Each row was made from one path, in order. Every step used is in the known rows, and no mark comes twice. Write each row's path.
In the rows, zero is written as 128.
Known rows:
robade-tofasu: [120 151 129 144 125 112 149 151 113 146 141  92 143 131 119 152 138 167
 140 148 153 127 180 106 124 148 128 141 138 147 105 110 128 105 115 182
  53 124  90 139 115 123 144]
zagupek-pesup: [116 104 107 131 116 108 124 148 136 135 182  83 129 112 111 138 141 141
 130 141 165 162 137  94 150 106 154 134  87 134 110 123 139  93 143 146
 129 134  86 162  90 149 129]
zagupek-pesup-rodira: [124  99 118  90 129 134 143 162 149 135 187 108 102 133 122 127 136 148
 109 115 158 162 132 107 171 115 154 132 115 126 115 133 145  94 141 125
 123 145 125  98 114 151 130]
pesup-robade-tofasu: [124 139 131 118 121 129 132 153 111 166 117 114 137 134 128 152 136 112
 141 135 150 125 167 108 136 155 125 137 134 138 109 120 129 103 103 157
  55 137  78 146 153 112 134]
robade-rodira-vemi: [143 134 121 145 162  80 116 132 156 137 121  82 140 100 114 141 146 162
 116 136 151 118 159 108 117 126 126  84 137 149 131 113 131 131 108 146
 203 116 145 144  62 153 115]
tetob-rodira-vemi: [147 133 126 159 162  97 125 141 173 130 139  84 144 109 111 122 134 147
 113 134 140 120 159  99 114 119 133 108 121 151 116 116 158 133 117 125
 154  92 170 146  60 147  92]
pesup-tetob-rodira-vemi: [152 124 128 165 160 100 122 136 192 134 139  98 135 109 118 117 142 130
 101 124 137 120 154 102 118 125 132 109 124 141 123 120 154 127 104 136
 155 102 176 164  88 137 100]
tupin-tofasu-robade-pesup-rodira-tetob: [127 165 131 109 145 143 121 144  87 130 115 140 116 121 127 114 154  86
 107 128 135 122 143 117 175 118 128 137 135 140 127 105 122  94 102 156
 102 121 135 111 189 152 110]
robade-pesup-tupin: [112 131 129 185 117 125 126 163 142 104 154 159 128 130 127 145 134 145
 118 157 159 128 140 103 143 119 114 139 144 200 127 124 129 104 114 161
 136 142 112 156 156 146 136]
tupin-tofasu-tetob-rodira: [129 186 140 150 135 119 135 153 191 127 150 125 151 142 117 124 110 128
 129 112 116 118 160 107 158 122 148 145 142 142 137 106 154  81 111 129
 161  81 163 138 132 140 114]
pesup-robade: [109 136 125 107 124 138  88 146 125 155 130 105 141 126 125 138 131  71
 137 123 164 143 146  82 145 129 125 128 131 130 120 122 129 104  99 122
 134 146  95 152 166 139 120]
robade-tofasu-vemi: [103 155 135 144 115 109 129 143  78 144 139 121 138 116 107 140 130 165
 146 141 153 120 198 115  88 134 120 152 167 151 158 114 139 115 130 152
  97 132  67 137  85 133 141]
robade-rodira: [135 143 132 140 133  96 130 149 124 141 135  96 144 132 117 154 145 169
 128 124 137 139 156  97 118 128 128 107 164 148 117 112 126 110 118 151
 238 122 125 122 104 143 141]
tofasu-tetob-rodira-vemi: [140 137 129 165 156  96 115 134 210 130 138  90 146 103 108 121 114 126
 115 128 138 114 171 108 155 118 129 112 122 151 158 113 151 113 122 129
 167  84 173 153  84 150  90]
pesup-rodira: [113 134 128  95 140 144 127 157 145 131 169 103 115 143 126 126 134 146
 114 114 159 147 150  93 158 128 135 130 155 136 124 125 139 107 119 127
 127 142 142  84 134 153 129]
robade-tofasu-pesup-tupin: [117 147 141 189 109 104 128 150 157 107 174 166 110 126 125 140 133 153
 125 157 149 111 170 128  94 130 112 143 140 200 121 117 123  85 144 160
  98 159 101 159 110 153 135]
tupin-pesup-rodira-vemi: [126 116 111 104 166 123 117 119 162 115 150 119 105 100 134 117 142 154
  96 139 163 108 154 115 118 117 147 105 129 132 122 114 140 127 125 129
 107 123 165 118  87 162 112]
robade-tofasu-pesup: [119 158 142 154 116 105 123 145 158 146 172 119 116 116 113 144 144 179
 146 166 149 117 189 124  52 126 123 141 122 146 110  91 124  86 150 167
  93 149  86 145  73 138 141]
tofasu-tupin: [120 171 134 162 121 111  91 143 110 145 154 123 147 117 113 124 163 116
 145 154 162 142 174  94 107 119 125 130 151 146 178 128 124 106 135 141
 155 121 123 149 142 164 127]
tofasu-tupin-pesup-vemi-rodira: [127 122 146 109 150 135 133 132  93 150 154 195 131 131 133 117 160 144
 101 159 158 125 176 131 139 116 141 111 162 135 128 118 148 122 145 149
 158 129  94 128 132 137 134]
pesup-robade-rodira-vemi: [146 126 124 125 159  95 105 133 151 151 104  99 134 102 122 140 144 117
 116 124 149 119 153 112 132 134 125  84 132 140 136 122 131 130  98 129
 205 125 133 149  93 143 109]
zagupek-pesup-tetob-rodira: [152 101 133 156 124 113 148 158 177 143 172 119 129 137 121 126 143 127
 102 112 121 157 135  99 129 115 151 140 116 130 104 128 161  94 128 134
 169 106 148 159 118 124 123]
pesup-tetob-rodira: [144 129 142 161 130 118 135 155 172 139 158 116 139 144 123 125 139 127
 106 110 121 142 148  89 118 126 137 138 147 138 111 121 155 106 111 138
 172 103 162 144 136 125 122]
tupin-pesup-rodira-tetob: [119 120 115 114 144 129 115 116  99 118 147 127 113 114 139 121 144 120
  96 126 138 126 150 103 150 119 139 129 151 138 126 107 125 102 131 163
  99 119 158 112 160 165 104]
vemi-rodira-tetob: [125 131 128 132 146 120 110 132  80 134 136  97 145 130 115 124 139 107
 116 148 143 138 160 103 174 123 135 107 140 144 116 106 126 126 122 193
 140 113 114 138 159 155  89]
rodira-vemi: [118 137 110 144 158 100  99 127 158 126 141  69 141  92 111 127 140 139
 123 149 175 120 164  93 127 121 127 103 116 146 129 113 133 132 107 147
 122 124 131 161  69 159 106]
pesup-tupin-rodira-tetob: [113 145 131 154 113 110 108 146  88  93 137 141 143 121 138 118 143 107
  89 107 140 116 150 104 153 123 132 128 147 176 125 112 120 122 121 177
 134 129 148 121 160 176 102]
zagupek-pesup-vemi-rodira-tetob: [135 100 126 119 150 116 132 134  80 150 150 129 136 117 120 121 147 106
 100 143 150 147 153 118 207 118 130 108 130 145 118 118 137 114 130 181
 133 133  91 147 133 146  99]
rodira-tetob: [115 143 115 151 137 106  97 126  93 129 137  79 151 106 116 130 139 103
 125 136 150 137 159  79 155 122 119 125 141 152 130 106 118 108 112 181
 115 118 126 154 146 164  99]
pesup-tetob: [115 134 127 143 122 123  98 139 160 138 160 100 133 122 126 129 148 111
 117 121 162 143 151  80 137 126 132 134 143 130 127 120 123 100  95 168
 133 144 113 167 158 133 140]
tofasu-tupin-pesup: [112 149 123 150 124 117  96 112 104 124 154 164 132 106 133 125 168 136
 127 166 155 121 172 106  62 106 150 138 145 134 152 108 128 102 153 143
 135 106 126 153 136 163 134]

Which path is each row?
[134 131 129 112 162 133 114 144 153 136 123 117 108 101 115 116 147 116
 104 141 164 115 154 123 151 111 128 111 112 144 136 117 137 120 114 121
 131 126 139 113 113 150 115]  tofasu-robade-pesup-rodira-vemi
[136 161 137 139 133  99 119 146 133 130 128 130 141 103 125 117 168 152
 105 135 158  94 181 133  91 130 146 104 121 142 152 117 133 144 127 154
 115 114 145 123  82 158 116]  robade-tofasu-tupin-rodira-vemi
[128 105 112 113 139 119 124 137 110 131 163 103 113 116 123 123 141 110
 103 117 143 155 134 104 191 119 138 127 121 136 129 124 129  98 133 160
 107 130 137 121 144 162 100]  zagupek-pesup-rodira-tetob
[157 118 133 167 158 105 131 144 197 140 134 111 131 107 117 123 146 145
  99 136 137 116 149 109 112 120 133 111 121 144 125 115 154 127 103 146
 157  99 171 162  93 128 105]  robade-pesup-tetob-rodira-vemi
[115 156 155 148  90 116 132 168 144  96 166 182 119 139 140 128 143 168
  95 119 144  96 168 135  77 124 144 140 135 178 107 106 127 110 146 154
 133 154 122 104 109 160 139]  robade-tofasu-pesup-tupin-rodira
[116 132 131 134 140 127 139 155 133 161 150 149 140 108 126 143 145 161
 112 146 175 139 159  96 152 122  99 131 153 158 126 118 142 105 104 147
 132 152  85 137 103 123 155]  robade-pesup-vemi
[123 149 143 162 105 103 122 144 103 103 143 164 127 119 137 125 146 128
  93 126 132  99 166 129 113 127 128 133 138 179 122 101 117 107 140 186
 106 138 134 123 139 167 109]  robade-tofasu-pesup-tupin-rodira-tetob
[121 169 129 113 146 122 111 134 131 123 162 131 108 119 128 110 145 122
 114 129 137 120 151 117 131 121 130 131 143 138 124  98 120  87 120 157
 102 142 148 111 133 169 101]  tupin-tofasu-pesup-rodira-tetob
[122 134 120 118 145 125 113 136 107 128 147  96 124 122 125 121 138 110
 106 116 145 141 153  94 179 129 122 124 154 143 136 116 122 108 114 161
 110 127 154 107 160 165  99]  pesup-rodira-tetob
[141 133 144 146 124 125 144 140 175 150 124 156 136 137 125 139 108 115
 120 120 103 111 176 124 143 133 142 148 138 138 138 109 151  81 139 133
 134  79 144 142 152 119 119]  tupin-pesup-robade-tofasu-tetob-rodira
[122 129 131 150 122 133 113 149 165 148 149 125 127 119 124 140 155 139
 113 142 161 140 143  92 126 120 130 138 136 133 130 113 124  99  92 180
 137 141 105 166 166 120 151]  robade-pesup-tetob
[130  95 135  97 144 131 151 155 114 157 173 144 128 135 119 124 145 144
 104 144 163 156 153 122 193 116 143 112 124 138 100 128 155 115 137 152
 157 145  68 134 102 129 130]  zagupek-pesup-vemi-rodira
[118 169 141 120 141 137 131 152 103 157 123 176 136 109 126 124 160 110
 117 141 167 119 162 114 160 115 106 144 140 155 117 113 141  88  95 127
 120 144  71 144 131 123 158]  tupin-tofasu-robade-pesup-vemi
[117 138 152 116 131 130 144 153  69 147 142 139 133 145 108 131 133 165
 133 153 146 123 194 137 119 134 142 126 161 137 133 114 146 134 139 168
 134 126  61 119 109 125 126]  robade-tofasu-vemi-rodira
[121 166 139 135 124 141 106 149 136 142 121 151 123 120 126 121 167  83
 117 138 152 120 144 111 133 115 137 148 119 126 121 109 123  84  82 160
 125 134  94 172 195 119 154]  tupin-tofasu-robade-pesup-tetob
[115 151 138 142 120 137 102 156 102 145 113 122 136 112 108 137 152  98
 133 160 160 127 162 102 128 100 122 143 109 149 123 104 129  96 122 142
 154 118  77 143 161 137 142]  tofasu-robade-pesup
[112 119 119 138 123 126 100 112 151 125 159 138 120 112 142 127 155 124
 104 132 156 125 151  94  97 116 151 139 139 117 116 108 124  96 114 170
 121 134 121 173 157 137 146]  tupin-pesup-tetob
[156 158 138 152 160 115 128 143 172 132 111 139 129 109 122 108 158 105
 102 133 129 100 149 126 117 114 140 120 108 138 115 110 155 114  91 129
 140  93 160 167 113 129 108]  tupin-tofasu-robade-pesup-tetob-rodira-vemi
[159 103 120 159 152  94 131 139 195 136 152 100 126 103 116 116 146 130
  98 125 137 131 142 111 129 115 146 110  99 134 119 126 160 119 118 135
 150 102 165 173  72 135 100]  zagupek-pesup-tetob-rodira-vemi
[152 114 123 159 159 104 122 121 187 124 139 122 128 102 131 115 147 138
  92 132 134 108 154 110  92 118 146 111 124 134 115 114 156 125 116 135
 147  95 181 167  85 138 103]  tupin-pesup-tetob-rodira-vemi
[146 110 118 129 133  94 111 133  90 156 113 113 135 112 124 143 148  84
 115 114 124 145 131 106 170 126 129 107 130 141 134 121 121  96 118 161
 196 124 116 154 155 146 103]  zagupek-pesup-robade-rodira-tetob
[134 190 143 122 133 107 121 148  87 135  98 128 140 133 120 133 162 103
 132 120 129 117 157 119 129 120 139 121 145 141 106 106 124  89 103 126
 218 111 107 128 140 144 146]  tupin-tofasu-robade-rodira
[138 140 124 154 141  86 114 128  91 137 120  91 147 114 119 144 147 127
 118 124 126 133 155  94 147 127 116 106 161 157 133 107 116 109 115 182
 197 111 138 137 133 155 108]  robade-rodira-tetob
[129 170 154 114  98 129 119 168  92 148 127 174 143 140 138 125 167 120
 112 117 146 109 176 129  93 136 152 131 142 132 150 121 125 119 133 143
 124 127 116 101 155 144 138]  pesup-robade-tofasu-tupin-rodira
[146 143 128 142 156  89 102 129 126 137  94  93 135  95 109 127 155 106
 117 131 148 111 169 118 130 115 123  91 122 149 134 114 128 122 114 126
 215 110 126 144  87 154 115]  tofasu-robade-rodira-vemi
[119 139 129 145 133 105 108 146 155  90 142 132 134 108 132 115 142 144
  87 121 166  99 154 116 127 121 142 103 123 173 125 118 134 144 114 144
 140 134 155 127  89 172 108]  pesup-tupin-rodira-vemi
[115 103 114 173 110 108 126 155 139 100 181 140 120 123 124 136 133 121
 117 140 162 149 130 106 170 115 136 139 112 189 120 141 136  92 139 145
 128 149 103 174 128 160 125]  zagupek-pesup-tupin
[114 189 137 129 127 141 116 157  98 136 112 146 135 120 116 131 159 104
 137 157 156 118 153 112 124 106 135 147 108 141 106  98 132  88  99 144
 122 117  80 146 161 135 145]  tupin-tofasu-robade-pesup
[130 139 135 127 137 117 124 137 124 140 157 123 104 116 123 126 142 132
 113 134 133 122 169 123 129 129 118 131 145 146 131 103 119  91 138 170
  84 138 138 108 130 155 106]  robade-tofasu-pesup-rodira-tetob
[105 120 118 101 124 141  88 124 115 142 128 148 129 116 143 135 138  84
 123 136 158 123 146  95 106 119 145 133 126 119 109 109 130 100 119 124
 123 135  99 154 165 141 126]  tupin-pesup-robade
[140 138 144 121 125 104 101 147 146 165 129 135 121 127 122 148 144 123
 131 126 132 132 150 115  88 125 123 108 146 136 121 109 125  91 126 122
 252 149 105 130 118 139 134]  tofasu-pesup-robade-rodira
[103 207 133 113 128 132  96 141  81 121 112 121 141 123 118 110 155  58
 141 130 155 111 162 104 140 110 143 149 115 135 103 103 128  84  98 121
 113 117  85 149 160 151 134]  tupin-tofasu-robade
[140 131 127 134 139 101 105 132  85 153 101 110 144 114 127 143 145  81
 119 114 125 135 145  99 158 134 115 105 156 146 136 116 115 105 104 162
 199 121 126 144 167 147 102]  pesup-robade-rodira-tetob
[136  98 108 105 158 113 128 141 175 130 166  92 104 101 117 119 141 145
 103 130 167 138 141 119 165 115 146 106  97 133 129 130 146 119 127 127
 113 135 145 127  68 158 105]  zagupek-pesup-rodira-vemi
[110 121 122  90 141 147 127 132 136 117 169 143 101 133 142 125 141 160
 102 127 153 126 150 106 120 118 154 135 152 126 110 112 139 102 140 129
 115 130 150  89 133 156 134]  tupin-pesup-rodira
[104 202 134 131 128 114 104 140 168 123 182 131 122 119 120 121 147 164
 146 155 156 112 162 113  52 113 143 140 118 136  98  83 126  76 122 144
 121 152 101 153  77 156 131]  tupin-tofasu-pesup
[151 124 147 167 129 127 146 164 178 148 150 135 135 141 123 134 145 146
 105 125 120 140 145  95 107 120 135 138 143 140 110 114 157 102 109 147
 177 100 158 143 144 112 131]  robade-pesup-tetob-rodira
[140 163 128 174 155  99 129 140 209 105 137 135 135 112 120 112 114 121
 110 127 130  97 155 125 164 124 134 117 128 172 149 119 152 105 104 128
 142  92 181 164 102 154  92]  pesup-tupin-tofasu-tetob-rodira-vemi
[138 129 143 129 148 113 138 133  89 156 143 149 129 120 121 125 147 131
 106 152 139 121 181 134 156 132 113 112 147 154 118 105 131 109 133 193
 106 137  88 137 123 136 106]  robade-tofasu-pesup-vemi-rodira-tetob
